Each row was made from one small tree. The marks that hang from a mark follow it in brackets, in the order of their numbers. Every link used is in the known rows. Write each row's tree.
Known rows
q464{q939{q497{q347} q709}}: [-0.288  0.408  2.724 -3.111 -0.328  1.876  0.285 -1.543 -1.770 -3.091
 -2.300 -1.443  1.726  0.789 -3.364 -3.259 -2.677 -2.506  0.221]
q464{q939{q497{q347}}}: [ 0.083  2.717  1.946 -3.395 -0.166  0.518 -0.010 -0.237 -0.615 -1.963
 -3.403 -1.316  1.923  0.249 -2.749 -3.374 -2.283 -4.136  1.276]
q497{q939{q464}}: [-0.291  0.261 -0.786  3.016 -1.150  2.707 -1.629 -1.030  3.254  2.142
  0.258  2.657  2.288 -2.177  0.301  2.468 -1.317  4.306  0.384]
q497{q347{q464}}: [ 0.810  1.747  1.782 -2.016 -2.684  0.211 -0.094 -5.092  2.133  2.952
  0.586 -1.503  1.498  1.798  0.196  0.766 -3.225  0.710  0.649]
q939{q464 q497 q709{q347}}: [-0.035 -3.114  2.026  1.574  0.409  3.493 -1.880 -1.000 -1.215  1.397
  2.178 -0.685  0.151 -0.612 -4.287 -1.209  1.438  0.065  0.697]
q749{q939{q464 q497{q347}}}: [ 3.384  3.430  0.947  2.430 -0.881  2.722  1.501 -1.141  2.496  5.083
 -0.771 -0.257  1.910 -2.176 -0.727  1.668 -0.865 -1.767  5.112]
q709{q347{q464 q939{q497}}}: [-1.303 -1.426 -1.074 -0.614  1.258 -3.566 -1.661  1.155 -1.393 -3.723
  0.933  2.656 -1.014  1.145  1.127  0.786  1.572  0.152 -0.286]
q709{q347{q464 q497{q939}}}: [-3.690 -0.307 -3.033  2.123  0.818  0.143 -0.759  3.167  0.988 -1.459
 -1.129  1.710 -2.071  0.317  1.300  0.601  1.481  2.481 -2.323]
q464{q939}: [-0.279 -0.045  1.433 -1.600 -0.441  0.530 -1.013  1.736 -0.592 -4.185
 -2.362  0.267  1.043 -1.641 -0.933 -2.469 -1.940 -0.816 -0.988]
q939{q497 q709{q347{q464}}}: [-1.182 -1.948 -0.455 -0.718  1.013 -0.305  0.145 -2.062 -2.052 -1.767
  1.142 -1.192 -1.485  0.273 -1.927 -1.421  0.025 -1.461 -1.796]
q347{q497 q709 q939{q464}}: [-0.239 -0.771  0.926  1.297  1.071 -1.285 -0.452  5.801 -1.390  1.355
 -0.410  2.206 -0.024  1.151  3.773  1.218  3.401  1.385  0.693]
q709{q347{q464 q497 q939}}: [-2.850 -1.577 -1.052  1.374  0.550 -1.532 -1.346  4.736 -1.218 -3.757
 -0.938  2.345 -1.900  1.922  1.988  1.037  2.848  1.638 -1.477]
q709{q347{q464 q497} q939}: [-1.565  0.206 -4.028 -1.153  0.512 -1.033  1.650  3.313  1.388 -2.889
 -1.350 -2.232 -3.564  0.103 -0.713 -1.145  3.162  0.817 -1.476]
q347{q709}: [ 1.294 -0.102 -0.852 -1.314  1.648 -2.968 -0.898  0.081  0.262  2.189
  2.988  0.165 -0.844 -1.049  3.090 -1.477 -1.251 -0.118 -3.915]
q709{q347{q464}}: [-1.416 -1.961 -1.508  0.122  0.628 -1.630 -1.955  0.454  0.429 -1.796
  1.967  1.380 -1.774 -0.289  0.787 -0.173  0.291  1.770 -2.628]
q749{q939{q464 q497}}: [ 3.028  2.498 -0.026  3.174 -0.358  1.734  1.669  0.272  1.829  3.600
 -0.868  0.150  1.141 -3.864 -0.152  1.686  0.210 -1.669  4.443]
q939{q497{q347} q709}: [ 0.728  1.010  2.249 -1.217 -1.248  2.366  0.139 -3.953 -1.239  1.653
  0.147 -3.637  1.033  2.171 -3.179 -1.902 -2.859 -3.068 -0.886]
q347{q464 q497 q709 q939}: [-1.468 -0.708 -1.352 -1.670  1.329 -5.965  2.390  2.504 -1.630 -1.001
 -0.862  2.334 -1.469  1.256  6.468  2.626  2.933  1.387  0.713]
q464{q939{q709{q347{q497}}}}: [-2.092 -2.552  1.444 -0.461  0.406  2.534 -1.106  3.096 -2.090 -5.901
 -1.681  0.467 -0.269  0.162 -1.665 -2.855 -0.846  1.001 -3.033]

Which tree is each row?
[-1.964 -1.654  0.473  3.354  0.371  1.738 -3.327  6.990 -0.949 -2.176
 -0.591  2.371 -0.910  1.745  0.162  0.058  3.032  1.615 -1.424] | q709{q347{q497 q939{q464}}}
[ 2.042  0.518  3.145 -1.638 -0.762 -0.178 -1.890 -1.985  0.828  3.737
  2.669  1.452  2.625  3.244  1.503  0.988 -1.916  1.627  0.958] | q497{q347{q709 q939{q464}}}
[ 1.188 -1.935  2.878  1.043 -1.083  3.428 -0.549 -2.680 -0.799  2.505
  1.064 -2.047  1.226 -1.742 -3.661 -0.591  0.498 -0.668  2.094] | q939{q464 q497 q709}
[ 1.050 -0.058  3.525 -0.506 -2.557  1.893 -2.042 -2.129 -0.401  0.111
  0.994  0.141  2.502  4.262 -0.117  0.863 -3.190  1.241 -0.931] | q497{q347{q939{q709}}}
[-0.018  0.915 -4.240 -3.422  1.390 -3.265  1.769 -0.364  1.061 -2.609
  0.002 -2.181 -2.778 -0.770 -2.060 -1.687  2.145 -1.670  0.106] | q709{q347{q464} q939{q497}}
[ 2.767  0.285  0.777  3.362 -0.548  3.012  1.985 -1.075  0.651  2.506
  0.302 -0.026  0.905 -3.359 -0.531  1.857 -0.077 -0.100  3.262] | q749{q939{q464 q497 q709}}
[-1.144 -4.835  2.402  3.934 -0.803  5.779 -2.656  1.930 -0.402  0.639
  2.040  0.062 -0.418 -0.246 -2.251 -0.192  1.654  4.476 -1.574] | q939{q464 q709{q347{q497}}}
[-2.067 -1.625 -1.878  2.811  0.226  2.296 -1.694 -0.501  1.060 -1.859
  1.444  2.828  0.443  0.220  0.534  1.224 -2.293  4.796 -4.359] | q497{q939{q709{q347}}}
[ 0.685 -0.540 -1.277 -4.542  2.354 -8.806  2.180 -2.674 -1.792 -0.712
  1.792  2.702 -0.175  0.133  5.049  2.282  1.348 -0.716  2.344] | q347{q464 q709 q939{q497}}
[ 0.772  3.862  0.706 -2.530 -1.121 -1.006  0.786 -4.054  0.689  3.120
 -1.374 -2.840  0.964  0.808 -1.592 -1.059 -1.819 -4.463  2.150] | q939{q497{q347{q464}}}
[ 2.738  4.106 -1.235  0.153  0.460 -1.234  3.204 -2.027  1.714  3.574
 -0.391 -0.222  0.520 -1.352  1.758  1.268 -1.605 -2.623  2.920] | q749{q939{q497{q347{q464 q709}}}}
[ 1.560  0.844 -3.702 -5.920  1.995 -7.152  4.226 -4.266  1.239  1.304
  1.901 -1.694 -1.931 -2.177  2.657 -0.172  0.758 -0.822  0.859] | q347{q464 q709{q939{q497}}}
[ 2.884  4.452 -0.965  0.826  0.505 -0.128  2.341 -0.669  1.480  3.752
 -0.536 -0.523  0.661 -1.136  1.277  0.365 -1.916 -3.088  1.929] | q749{q939{q497{q347{q709}}}}
[-2.206 -1.920 -2.241  2.117  0.086  1.317 -0.983 -1.854  1.225 -1.821
  1.557  2.944  0.230 -0.142  1.009  2.062 -1.926  5.381 -3.425] | q497{q939{q709{q347{q464}}}}
[-1.672 -1.571  1.689  2.862 -1.569  1.614 -0.440  5.543 -2.992 -3.840
 -2.832  0.321 -0.247  2.498  1.603  1.023  1.485  0.787 -1.933] | q347{q497 q939{q709}}
[-2.213  1.848 -0.860  4.407 -1.323  3.870 -0.443  4.179  1.948  1.973
 -3.675  0.158  0.318 -0.800  0.303  0.828  0.865  1.743 -0.320] | q347{q497{q939{q464}}}
[ 0.318  0.690  1.830 -2.181 -1.386  0.894  1.298 -5.879 -0.873  1.612
  0.279 -3.277  0.709  1.730 -2.337 -0.834 -2.320 -2.208  0.518] | q939{q497{q347{q464}} q709}
[-2.879 -0.782 -1.779  1.454  0.530 -0.229 -0.914  3.777  0.161 -1.584
 -0.840  0.278 -2.683  0.365  0.820 -0.590  1.919  0.945 -2.550] | q709{q347{q464 q497}}
[ 2.191  1.357 -0.648  2.571  0.009  1.311  2.443 -0.456 -0.105  0.445
 -0.471 -0.679 -0.014 -2.333  0.441  0.869 -1.287 -1.656  0.483] | q749{q939{q497 q709}}
[ 1.562 -0.307 -3.425 -5.197  1.461 -6.495  3.475 -3.866  1.694  0.971
  2.812 -0.907 -1.897 -2.139  3.659  0.440  0.295  1.439 -0.308] | q347{q464 q709{q939}}
[ 1.039 -2.504  3.057  0.894 -1.098  0.560 -1.255 -0.327 -2.310 -1.567
  0.509  1.281  1.991  0.670 -0.812  1.748  1.034  0.160  2.349] | q347{q939{q464 q497 q709}}
[ 1.067  3.569  0.063 -3.644  0.322 -2.598  1.229 -4.308  0.502  4.074
 -0.009 -2.330  0.602  0.840 -0.252 -1.400 -1.708 -4.274  1.536] | q939{q497{q347{q464 q709}}}
[ 1.352 -0.242  2.251  0.590 -0.949 -0.746 -1.747  1.042 -1.183 -0.422
 -0.557  1.542  2.095 -0.083 -0.199  1.568  1.474 -1.374  3.449] | q347{q939{q464 q497}}
[-0.573 -0.177 -2.036  1.143  0.211  2.789 -0.543  5.549  1.802 -0.568
 -0.919 -2.064 -2.381 -0.362 -2.809 -1.912  3.809  1.334 -0.604] | q709{q347{q497} q939{q464}}
[-0.872 -1.575  0.051  0.228  1.044  1.019 -1.102 -0.137 -2.212 -1.787
  1.071 -1.479 -1.287  0.654 -2.726 -2.599 -0.314 -2.235 -3.159] | q939{q497 q709{q347}}
